Known rows, with every way that one mark hangs from another
{kizegi {kavo {sulege {kora butal}}}}: [  7.6  23.7  -6.6   1.7  -9.3   8.8   3.6 -29.6  26.9  17.1  -2.9 -10.4
   9.3  24.2 -24.8  20.1   7.5  -1.0   8.9 -13.5  -6.8 -54.4]
{sulege kora}: [ -0.9  21.6  13.7  -1.8 -19.9   4.5  -4.1 -35.1  29.1  13.1  13.7 -10.7
   8.1  17.3 -11.1  17.8   8.6   0.3   9.0  -6.9  23.5 -34.9]
{nadiz kavo {moros kizegi}}: [  5.0  15.1  -0.6 -17.6 -19.6  12.4  -2.9 -12.9  51.7  -3.8  14.0 -23.4
  26.3  14.1 -23.9  24.7  18.7   3.5 -21.3  -1.3  25.3 -26.2]
{kavo {sulege kora}}: [  1.9  16.6   9.3  11.3 -15.8  11.5  -1.7 -44.4  28.9  13.0  13.5 -11.4
  16.7  23.5 -10.8  22.0  12.7  -8.7   4.2 -13.9  17.3 -44.8]
{butal {kavo sulege} moros}: [  5.3   1.7 -34.6   9.1  -7.6  26.7 -21.1 -19.1  29.8  13.8  16.1  -8.0
  12.6  26.5 -14.2  14.8   3.8 -32.4   3.0   4.1  26.3 -23.4]
{nadiz kavo}: [ -2.7  20.3  -8.4  -6.8  -8.8   6.5 -10.3 -21.8  58.1   3.9   9.7 -22.2
  12.9  32.6 -24.8   4.6  14.7  -3.7  -0.2 -15.6  17.0 -21.3]
{butal {kavo sulege} {moros {nadiz kora}}}: [  6.6  -0.1 -33.6 -11.2  -5.2  47.5 -24.5 -21.7  27.8 -14.2  16.6  -7.8
  22.7  18.5 -18.2  14.9  24.2 -29.1   2.9  -9.9  20.2 -26.7]
{kavo {sulege {kora butal} {moros nadiz}}}: [ -4.9   3.9   5.7  10.3  -7.5  30.6 -11.4 -46.9  28.0   3.1  13.1  -2.5
  -0.8  45.1 -13.4  26.1  20.3  13.5  13.2  -9.0   4.9 -35.9]
{kora butal {kizegi {kavo sulege}}}: [ 11.8   5.3 -25.3 -14.9  -3.9  -0.7   4.0 -14.7  29.7  25.3   5.9  -8.2
   4.7  34.8 -25.8   2.4  -0.4 -12.7  13.1 -28.2 -18.6 -39.9]
{nadiz kavo {kora sulege} moros}: [ 21.9  29.6   2.8 -46.5  -3.8  16.6  -8.2 -29.2  69.2   0.8   7.2 -23.3
  17.9  38.8 -14.3  17.8  20.4   2.2 -23.8   2.9  27.8 -32.4]
{butal {kavo {sulege {moros {nadiz kora}}}}}: [  4.6  -6.7  -5.2   3.8   2.5  53.4 -18.4 -32.9  32.3  -1.8  11.5  -6.1
   7.8  37.8 -21.1  25.8  29.5  -9.7   5.6 -23.9  10.7 -13.0]
{moros {kizegi {kavo sulege}} {nadiz kora}}: [  5.0  11.7  -6.4 -13.7  -9.9  32.8   6.7  -4.9  21.3 -27.2  16.7  -9.4
  34.3  -1.1 -37.9  16.3  30.2  -7.1   7.5 -38.0 -16.4 -31.7]
{nadiz kavo moros}: [  5.5  13.9  -6.2 -17.4 -10.2   9.1  -6.8 -21.7  56.4  -4.6   9.6 -28.1
  16.6  35.0 -12.1  18.0  12.4  -2.0 -19.4  -3.3  23.6 -22.7]
{kavo {sulege {moros kizegi nadiz}}}: [-11.9  -5.8   3.5  11.3  -9.9  33.2  -7.0 -21.6  22.3 -12.6  34.5  -0.7
  10.4  29.8 -24.4  22.0  24.3   5.1  10.8 -23.5   3.2 -10.7]
{butal kavo}: [  4.5  15.6 -13.1  -2.8 -10.6  17.7 -19.5 -18.3  39.1  28.3   3.2  -6.0
   1.0  16.9 -21.5  13.7   7.5 -15.2   7.8 -11.0  22.6 -14.0]
{moros kizegi}: [ -5.6  17.2   3.9  -4.5 -18.8  12.5  -4.8 -10.1  28.0   7.3  18.9  -6.4
  17.4   4.8 -31.2  13.0  12.6   1.8   6.0  -9.8  17.9 -18.2]
{nadiz moros}: [  6.4  13.5   0.2 -12.9 -11.8  11.2  -1.3 -22.1  33.3  -0.6  16.8 -19.3
  10.8  27.4  -5.4  21.4   5.1  -3.6 -11.5  -3.2  21.3 -20.8]
{moros kizegi {nadiz {kavo sulege} kora}}: [  2.8  10.7  -8.8 -10.9 -11.7  38.3  -9.9 -21.4  52.9 -20.4  17.5 -14.8
  39.2  12.2 -35.9  16.2  40.9  -4.8  -9.8 -30.2   5.0 -37.7]
{sulege {kora butal} {moros nadiz}}: [ -7.4  11.7  14.1  -5.9 -12.3  22.5 -12.1 -38.2  23.1   2.0  12.0  -3.3
  -9.4  39.9 -15.2  20.7  16.5  22.0  19.8  -6.5  12.2 -28.7]
{kora butal kizegi {sulege kavo}}: [ 17.4  11.3  -6.5 -42.2  -9.0  -8.1 -22.0 -35.2  49.9  43.9   3.2   1.9
 -17.0  40.8 -18.1  -9.7   1.8   1.2  13.6   8.4 -12.0 -19.9]
{kora butal}: [  1.4  19.5 -12.2  -9.0  -7.6  13.8 -10.7 -22.4  36.5  20.2   5.7  -7.6
   4.3  21.8 -25.5   7.3   4.1   5.5   5.6  -5.6  14.4 -26.5]
{sulege kavo {moros nadiz}}: [-12.7  -7.4  12.1  -2.0  -5.7  21.4 -15.3 -32.7  29.6 -21.5  19.1  -9.7
 -17.5  41.3  -8.7   6.0  19.7   7.3  19.4  -7.3 -12.7   6.4]
{kavo {sulege {kora kizegi} moros}}: [  1.2  -5.4  15.2   6.5 -12.2   5.1   2.6 -48.4  19.2  22.1  24.2  -7.6
  -2.9  43.9  -2.9  24.0   8.3  -2.2   9.7 -20.6  13.0 -40.9]
{moros {kizegi {kavo sulege}}}: [  0.2  14.7  -8.7   6.0 -12.2  10.3   7.5  -2.9  23.0  -0.2  16.7  -9.9
  22.3   9.0 -34.9  14.2   9.5  -9.5   6.3 -22.9  -7.7 -27.5]
{moros kizegi {nadiz kavo kora}}: [ -0.7  17.9  -1.4 -26.0 -15.1  31.2 -13.6 -13.1  51.7 -22.9  11.7 -15.8
  30.8   2.6 -38.2   9.6  39.4   3.6  -3.6 -23.6  10.7 -27.2]
{kavo sulege}: [ -1.0   7.7  -9.8  11.9  -7.0  15.9  -2.9 -31.6  33.8   7.2  19.1 -10.1
  15.7  32.0 -17.0  11.5  10.4 -12.9   1.5 -18.7  11.1 -24.4]
{kavo {sulege {moros kizegi}}}: [ -7.6  -2.6   7.3  22.3 -11.0  25.3  -0.2 -24.3  21.2   8.1  29.8  -6.0
  13.2  26.2 -25.5  26.5  12.7   4.2  -0.5 -11.1  13.7 -18.4]

Rows
[ -6.4  -1.2  24.0   4.3 -13.5  13.9  -6.7 -25.7  22.4   4.7  18.6  -7.7
  -6.7  16.4 -21.0  16.0  14.1  11.4   7.7   7.6   1.9  -3.1] => {sulege kavo {moros kizegi}}
[ -3.9   9.9 -26.1   0.7 -15.3  11.9   3.5   1.8  12.3 -10.3  30.2 -11.8
  25.3  10.0 -27.7  13.3   1.9 -14.6   5.2  -6.0   4.5 -30.8] => {butal {moros {kizegi {kavo sulege}}}}
[  0.7  22.3   9.1   5.5 -20.8   6.9  11.3 -18.4  17.8   5.2  12.2  -9.0
  23.1  -1.5 -30.1  26.9  13.2  -4.3   8.3 -18.5   0.7 -47.4] => {moros {kizegi {kavo {sulege kora}}}}
[-14.1   6.5   3.7  -5.8 -14.0  23.9 -14.2 -13.1  47.6 -17.3  23.9 -10.2
   6.2  28.9 -31.4  16.2  27.5  14.5   6.7 -19.1   8.7  -7.1] => {sulege {moros kizegi {nadiz kavo}}}
[ 14.3  18.2  14.6 -31.3  -5.9  13.0 -14.9 -37.0  46.6   8.1   5.9  -9.7
   0.3  24.4 -16.4  -0.1  16.7  -0.4   2.3   5.5   3.7 -19.4] => {nadiz {kora {sulege kavo}}}
[ 10.5  20.2  -7.5 -16.8  -1.0  23.6 -29.2 -28.7  47.7  51.3   0.5   5.9
 -22.2  50.8 -26.2  16.0   2.0   9.3  12.8  14.3  19.3  -7.6] => {kora {butal kavo} {sulege moros}}
[ -2.0   8.3  16.8 -15.3 -13.3 -11.0  10.7 -22.6  12.7  13.3  13.1 -10.3
 -13.8  34.9 -10.8  14.7   1.6   5.8  22.9 -23.1  -2.9 -35.2] => {sulege {kora {kizegi kavo}} moros}
[ -4.9  18.9 -18.7 -16.1 -19.5   4.0   0.8  12.0   9.9 -11.9  24.0  -9.1
  17.9   2.0 -29.4   7.1   0.7  -9.1  13.0  -1.4  11.3 -21.1] => {butal {moros {kizegi kavo}}}
[ 10.5  10.6  -4.6  -6.7 -14.3  13.0  14.0  -5.4  23.5  -5.8  15.1 -16.9
  26.3  12.9 -24.0  30.1   9.7  -9.8 -11.2 -11.1  -2.7 -30.4] => {nadiz {moros {kizegi {kavo sulege}}}}
[  1.2  23.8 -26.9 -18.9 -15.2   8.0  -4.1   8.9  13.0   1.9  14.8  -7.4
  16.8  -0.5 -37.0   4.7  -1.9  -0.2  10.5   7.7   8.3 -30.5] => {kora {butal {moros {kizegi kavo}}}}
[-12.4  15.2  20.8  -6.1 -21.8  19.8 -11.8 -26.6  41.7 -12.9  18.1 -10.6
   9.0  22.2 -25.8  24.8  30.5  19.7  10.3 -13.5  14.5 -26.8] => {sulege kora {moros kizegi {nadiz kavo}}}
[ -7.0   6.1  25.1  19.7 -18.5  20.9   2.2 -38.0  16.3  12.2  25.3  -4.7
  13.5  19.5 -19.1  35.5  16.7   8.8   0.6  -5.4  20.7 -37.0] => {kavo {sulege kora {moros kizegi}}}
[ -3.2  14.9  -2.3   2.1 -12.9  17.1 -12.7 -41.3  55.0 -10.8  11.7 -15.5
  20.7  36.0 -16.3  14.7  30.5  -4.5   5.2 -25.8   5.2 -41.4] => {moros {nadiz {kavo {sulege kora}}}}
[  9.2  15.6   4.4 -24.7 -18.8  -4.1  -4.5 -38.2  29.0  37.5   4.8  -5.0
  -0.1  18.5 -14.8   6.9   4.7   2.9  10.9  -9.6  15.0 -49.8] => {sulege {kora butal kizegi}}
[ -1.9  15.4 -16.9 -32.2 -14.7  26.0  -1.5  11.6   7.5 -38.7  23.6  -9.2
  29.6  -6.7 -33.7   5.1  19.1  -7.7  12.8 -16.7   5.6 -25.4] => {butal {moros {kizegi kavo} {nadiz kora}}}
[  0.0  -8.2  30.0  -6.6 -16.0  -4.7  -5.9 -49.1  21.0  16.8  14.4 -10.9
 -20.0  30.8   1.0  14.5   7.3   5.3  16.0  -3.9  -1.9 -27.0] => {sulege kavo {kora kizegi} moros}
[ -5.2   2.2  -2.2  17.3   1.6  12.5  10.6 -17.1  21.7  -3.1  16.6 -13.5
  -0.4  48.4 -20.7  18.3   3.0  -2.3  11.8 -23.7  -8.3 -19.3] => {kizegi {kavo {sulege moros}}}
[ 27.3  27.5   1.7 -47.1  -3.4  22.2  -8.6 -30.2  46.0  19.2   2.5 -10.6
  11.4  30.7 -14.8  20.8  10.0  10.7 -18.5  15.1  24.6 -37.3] => {nadiz {kora butal sulege} moros}
[  5.6  -9.9  -1.1  -8.4   1.6  19.8   0.8 -39.3  47.5   7.8  15.8 -21.0
  14.1  45.8 -16.6  13.8  23.5  -5.0  -9.8 -29.0  11.8 -37.5] => {nadiz {kavo {sulege moros}} {kora kizegi}}
[ -4.5   6.8 -17.6 -26.4  -8.8  29.9 -16.0 -16.1  18.3 -34.6  24.6 -10.6
  22.1  16.0 -12.6   1.7  20.8 -11.9   5.5  -8.8  23.3 -23.2] => {butal {moros {nadiz kora}}}
[  1.4  14.5   6.0   9.5  -3.8  13.1   8.2 -33.7  19.2  13.9   2.0  -9.5
  -2.2  38.9 -22.0  27.0   6.2  10.0  10.9  -6.6  -4.9 -45.5] => {kizegi {kavo {sulege {kora butal} moros}}}
[ -5.7  -5.4  10.6   1.9  -8.3  47.3  -4.0 -24.9  19.5 -21.2  26.1  -5.5
  22.2  20.1 -25.9  24.4  34.0   7.3   0.2 -23.5   9.7 -20.4] => {kavo {sulege {moros kizegi {nadiz kora}}}}
[  6.5  10.1   1.3 -32.3  -3.7 -13.4   0.5 -11.8  31.7  21.2  20.6  -1.8
 -22.9  57.4 -17.0  -0.2  -7.6   2.0  25.0 -18.7  -9.5 -11.5] => {kora {kizegi kavo} {sulege moros}}
[ -4.3   5.7  19.8  23.1  -7.8  16.2   0.5 -47.2  20.3  10.6  18.8 -10.5
   2.8  41.3  -9.1  31.6  11.3   3.5   4.9  -8.7  20.3 -34.5] => {kavo {sulege kora moros}}
[  2.4  30.8  -7.5 -17.3 -23.6   4.8  -1.2  -5.4   7.6   5.6  10.4  -6.3
  15.9  -8.7 -31.3  16.6   2.3   6.0  10.4  12.3  14.5 -51.0] => {sulege {kora {butal {moros {kizegi kavo}}}}}
[ 13.6  22.2 -34.8 -52.8  -8.2 -12.8 -11.0  -3.6  30.5  23.6  16.5  -0.5
  -9.1  40.2 -21.2 -11.8 -13.0  -7.2  22.1   5.1  -1.4 -31.4] => {kora {butal moros} {kizegi kavo} sulege}
[ -3.3  -5.6  25.2 -14.3 -12.6  35.9  -9.3 -27.7  22.8 -24.9  17.8  -7.3
   5.1   7.6 -23.0  14.4  35.1  14.6   8.4  -7.0  -6.4  -9.1] => {sulege kavo {moros kizegi {nadiz kora}}}
[ -6.5   4.5  34.1   8.2 -12.7   8.1  -7.7 -48.2  24.0   4.5  11.6 -12.5
 -12.5  29.5  -3.7  22.3  12.1  10.4  11.9  11.0   8.6 -22.6] => {sulege kavo kora moros}
[-10.6   8.0 -18.9 -15.6 -21.9  20.5 -19.0  -2.2  16.8 -24.7  35.2  -2.5
  19.5   6.3 -22.3   3.6  15.7  -4.2  12.9  -2.3  21.8 -13.7] => {butal {moros kizegi nadiz}}
[ 32.4   3.4 -14.1 -43.8  -7.4  26.1 -14.5 -26.2  35.5  36.4  -9.1 -12.0
  10.3  14.0 -15.3  22.1  12.1  -9.8 -16.3  -2.3  20.9 -40.9] => {nadiz {kora {butal kavo} kizegi} moros}
[ 11.0  22.8  -3.9 -27.5 -14.8 -12.7   5.0 -21.6  24.1  28.4  -1.3  -8.3
  -2.0  15.7 -21.1   7.0  -0.6   3.0  20.2 -19.5  -5.7 -52.3] => {sulege {kora butal {kizegi kavo}}}
[  4.5   6.5  -2.5   1.8   6.7  36.2  -4.9 -41.9  52.3   9.0   0.8 -20.0
  18.1  44.3 -26.9  20.6  24.8   9.8 -16.1  -8.3  14.8 -43.2] => {nadiz {kavo {sulege moros}} {kora butal}}
[ -6.0   8.5 -14.9  -0.5 -15.2  25.9 -14.2 -16.8  57.9 -13.8  20.6 -11.4
  27.5  22.1 -32.2  11.9  32.0  -6.2   0.9 -26.9   0.7 -21.4] => {moros kizegi {nadiz {kavo sulege}}}
[-10.9  14.9 -23.9 -19.7 -21.2  19.2 -22.8  -1.5  41.8 -28.7  27.5 -12.1
  23.6  14.1 -27.8   1.4  23.3  -3.9   5.0  -4.5  18.7 -18.5] => {butal {moros kizegi {nadiz kavo}}}
[ 10.7   5.8 -23.5 -38.6  -8.7  13.4  -9.2 -19.4  15.5  12.7  14.3  -9.7
  15.5  14.1 -16.8  -2.3   6.7  -6.6  -1.7   2.2  23.9 -45.0] => {nadiz {kora {butal moros} kizegi}}
[ -9.0  12.7   8.6   0.3 -12.2   9.7   9.1   0.2  14.6  -3.2  19.2  -9.4
   2.7  15.2 -31.8  18.7   4.7  11.4  16.0 -14.0   0.8 -10.1] => {sulege {moros {kizegi kavo}}}
[  8.7  26.7 -13.2 -13.1 -26.8  24.1 -27.3 -17.1  19.6  35.3   5.5   1.6
  14.4 -11.1 -27.5  26.5   8.3  -2.6   4.7  27.2  40.2 -45.7] => {sulege {kora {butal kavo {moros kizegi}}}}
